What can hang from each mark
rasu: gotez pebi pofop ziru
zusufef: ziru
sefig: dedud ziru
perag: gotez rasu ziru
gotez: perag rasu ziru
pofop: rasu
dedud: sefig
ziru: perag rasu sefig zusufef

(in the rows, 128 means zero)
Known rows, with every way that one mark hangs from another
perag[gotez[ziru[sefig zusufef]] rasu[pebi]]: [125 124 102 111 149 137 119 119 122 120 123 109 133 158 156 122 124 133
 125 186  89 119 148 149 163]
rasu[gotez[ziru] pebi pofop]: [122 137  95 130 116 139 111 140 117 141 103 117 111 110 174 128 141 136
 124 206 162 162 140 132 129]
ziru[rasu[pebi]]: [118 133 114 116 128 132 123 116 128 127 110 118 139 123 145 135 134 130
 119 157 103 137 123 122 143]
gotez[ziru]: [140 118 123 126 132 133 133 125 136 132 142 131 128 136 129 124 145 111
 124 132 128 137 128 132 122]
sefig[dedud ziru[zusufef]]: [131 117 118 116 135 133 117 108 135 141 126 129 158 196 132 129 141  95
 122 116 117 143 140 145 139]
pofop[rasu[gotez pebi]]: [118 138 107 114 118 137 128 119 123 126  97 115 134 128 177 124 131 122
 131 188 151 126 131 125 128]
perag[gotez[rasu] ziru]: [135 135 106 137 146 131 131 119 114 123 145 125 119 165 138 125  94 154
 143 154 116 133 137 144 149]
pofop[rasu[ziru]]: [131 140 118 129 132 150 140 137 135 132 113 119 129 131 161 131 138 108
 126 168 141 116 131 129 121]
dedud[sefig]: [130 137 137 127 133 140 129 123 135 118 141 127 136 153 122 119 114 143
 122 115 129 131 131 121 115]
sefig[dedud ziru[perag[gotez] zusufef]]: [135 126 102 112 143 136 125  91 129 132 119 121 149 212 129 124 128 108
 121 118  98 146 146 146 155]
pofop[rasu[gotez ziru[sefig[dedud] zusufef]]]: [133 129 107 108 140 148 125 141 112 126  96 111 133 152 171 127 107 120
 121 160 120 115 152 144 136]
zusufef[ziru[perag rasu]]: [140 147 111 114 140 146 152 117 120 117 120 130 126 125 126 135 136 133
 102 130  77 133 122 121 145]
rasu[gotez pofop]: [121 139 108 132 117 137 116 133 115 133 107 117 112 116 156 128 119 152
 133 163 161 139 147 141 132]
gotez[rasu]: [133 119 127 121 144 134 136 124 119 127 149 127 139 132 126 130 120 124
 141 137 139 143 126 117 128]
dedud[sefig[ziru[perag rasu[pebi] zusufef]]]: [132 139 101 107 148 149 134 115 147 117 126 108 155 182 131 121 129 127
 101 132  87 152 136 113 148]
perag[rasu[gotez pofop ziru]]: [115 154  94 142 134 167 113 136 130 132 100 110 105 121 160 134 135 140
 134 218 157 140 160 153 143]
gotez[perag rasu[pebi pofop] ziru[zusufef]]: [143 117 112 117 138 137 144 147 109 148 153 119 140 124 144 125 140 117
 127 183 159 185 137 114 130]
sefig[dedud ziru]: [129 121 119 120 127 137 116  94 134 141 131 133 147 186 135 136 148  82
 125 123 130 153 137 141 124]
gotez[perag rasu[pebi pofop] ziru[sefig[dedud]]]: [146 115 114 104 130 140 133 127  88 148 160 124 131 127 150 140 130  92
 123 171 149 200 141 115 115]
dedud[sefig[ziru[perag]]]: [139 140 113 122 142 150 139 111 146 118 144 120 136 176 119 122 130 115
 111 113 121 154 136 116 123]
zusufef[ziru[rasu sefig]]: [137 135 120 107 142 135 142 134 105 116 127 127 127 120 141 141 117 135
 102 121  72 113 130 129 138]
dedud[sefig[ziru[perag rasu[gotez]]]]: [135 140  97 111 146 158 136  91 145 111 131 110 139 181 128 122 124 128
 109 122 110 152 148 124 134]
zusufef[ziru[perag[rasu] sefig[dedud]]]: [139 147 113 104 140 150 138 112 106 117 127 135 122 142 127 138 128 110
 106 139  74 141 135 133 146]
pofop[rasu[gotez pebi ziru[perag sefig[dedud]]]]: [130 148  90 107 133 154 126 132 105 126  82 109 116 130 176 134 119 105
 112 197 118 149 141 121 135]
perag[gotez ziru[rasu[pofop] sefig[dedud]]]: [131 143  99 122 122 133 111 107 103 127 121 118 115 172 159 138  87 157
 122 135  72 126 154 166 163]
perag[rasu[gotez pebi pofop ziru]]: [107 160  87 142 131 163 105 144 124 136  85 107 105 109 174 137 142 139
 130 252 157 153 153 142 145]

Rows
[127 137  87 100 147 137 125 139 113 109 101 101 121 129 137 123 107 143
 113 172  80 139 151 126 175]	ziru[perag[rasu[gotez pebi]] sefig zusufef]
[141 129 117 103 130 130 128 117 105 122 126 126 122 141 117 134 110 111
 112 102  83 149 134 122 140]	ziru[perag sefig[dedud]]
[131 120 124  98 131 132 119 102 113 123 127 123 141 149 134 140 110 118
 116 101  75 130 138 137 142]	ziru[rasu sefig[dedud]]
[127 153  97 136 140 146 127 160 122 133  93 116 105 105 139 134 137 120
 109 196 116 164 124 107 137]	rasu[pebi ziru[perag]]
[140 112 111 102 137 134 118 148  98 144 140 120 144 143 158 134 120 114
 123 164 117 169 136 123 142]	gotez[rasu[pebi pofop] ziru[sefig[dedud] zusufef]]
[129 131 107 121 120 141 123 124 132 140 123 118 131 122 158 134 152 122
 117 173 120 151 128 130 138]	gotez[ziru[rasu[pebi pofop]]]
[131 133  90 119 133 137 126 126 122 126 104 118 113 121 145 121 139 125
 116 186 130 167 131 118 136]	rasu[gotez[ziru[perag]] pebi]
[140 112 118 122 152 137 137 105 120 127 155 124 135 161 139 123 122 128
 142 147 134 135 135 136 130]	perag[gotez[rasu ziru]]
[125 141  72 110 136 144 125 123 129 131  94  98 136 152 158 131 137 132
 109 173 107 159 149 129 168]	sefig[ziru[perag rasu[gotez pebi pofop] zusufef]]
[129 116 112 105 139 139 119  90 140 137 124 123 168 201 134 133 141  99
 118 112  94 139 143 149 150]	sefig[dedud ziru[rasu zusufef]]
[131 125 113 131 167 142 131 140 111 127 126 113 132 156 142 127 104 150
 139 164 126 125 142 136 144]	perag[gotez[rasu[ziru[zusufef]]]]
[117 151 102 142 145 159 117 136 130 132 105 106 119 151 159 129 125 157
 136 203 127 115 160 163 161]	perag[gotez rasu[pofop ziru[zusufef]]]
[137 133 130 111 132 132 129 132  96 127 126 142 126 137 139 140 119 117
 106 121  93 129 129 132 125]	zusufef[ziru[sefig[dedud]]]
[121 150  82 128 123 132 112 149 121 131  94 110 120 136 165 126 107 174
 119 187 100 142 146 146 174]	perag[ziru[rasu[gotez pebi pofop] zusufef]]
[118 137 109 116 124 131 118 143 123 137 101 109 143 123 158 131 128 154
 118 165 102 134 133 129 162]	ziru[rasu[pebi pofop] zusufef]
[126 119 105  88 138 129 118 115  94 125 104 110 144 148 148 130 100 135
 110 144  88 154 154 135 152]	ziru[rasu[gotez[perag] pebi] sefig[dedud] zusufef]
[116 143 109 122 115 136 117 128 124 137 106 114 131 111 160 139 136 139
 120 172 118 143 129 125 146]	ziru[rasu[pebi pofop]]
[141 139  92 108 148 148 144 155 115 115  95 101 118 131 159 123 106 131
 113 161 107 117 150 128 148]	pofop[rasu[gotez ziru[perag sefig zusufef]]]
[132 136  99 100 135 147 121  94 113 113 117 117 119 151 127 131 112 116
 121 142  92 150 153 140 154]	ziru[perag[rasu[gotez]] sefig[dedud]]
[125 149  95 141 130 133 120 136 103 134 128 119 112 146 166 132 101 161
 141 199 131 150 137 137 153]	perag[gotez[rasu[pebi pofop]] ziru]
[131 139 113 122 136 155 126 136 111 140 127 116 124 138 138 137 129 117
 121 171 128 157 165 147 140]	gotez[perag[rasu[pofop ziru[sefig[dedud] zusufef]]]]
[124 143  92 132 139 141 118 128 138 118 117 118 121 162 137 115 112 157
 134 179 106 125 156 162 172]	perag[rasu[gotez] ziru[zusufef]]
[135 116 118  98 145 124 131 138 118 115 125 109 144 137 132 130 100 145
 111 100  62 107 142 133 161]	ziru[rasu sefig zusufef]
[124 140  95 113 131 152 118  81 141 135 120 124 143 183 136 136 162  73
 120 170 112 175 138 133 147]	sefig[dedud ziru[perag[rasu[pebi]]]]
[139 128 107 109 135 125 119 130 117 123 126 123 135 170 132 130  92 143
 111 109  48 127 143 152 169]	perag[ziru[rasu sefig[dedud] zusufef]]
[127 135 104 117 141 153 123 114 142 123 125 106 151 184 149 121 119 148
 114 132 125 136 157 140 140]	dedud[sefig[ziru[rasu[gotez pofop] zusufef]]]
[131 126 109 112 136 146 114 104 119 131 132 115 134 177 158 126 121 133
 132 160 102 122 162 170 161]	perag[gotez[ziru[sefig[dedud] zusufef]] rasu[pofop]]
[132 158  93 109 135 141 139 134  88 119 103 113 110 116 165 144 113 155
  96 167  67 133 134 123 158]	zusufef[ziru[perag[gotez] rasu[pebi pofop] sefig]]
[128 143 104 134 136 138 124 134 144 122 131 124 129 161 127 118 121 145
 130 161  93 123 144 156 171]	perag[rasu ziru[zusufef]]
[122 150 101 136 128 141 111 188 101 141  94 109  98  88 173 147 122 132
 110 203 128 151 140 119 132]	rasu[pebi pofop ziru[sefig]]
[125 143  88 106 139 143 125 124 112 109 106 106 109 116 140 131 116 128
 117 180  95 149 147 122 159]	ziru[perag[rasu[gotez pebi]] sefig]
[140 128  92  96 134 136 140 135 117 119 104 106 131 134 169 117 124 117
 112 173 110 133 137 120 146]	pofop[rasu[gotez[ziru[perag sefig zusufef]] pebi]]
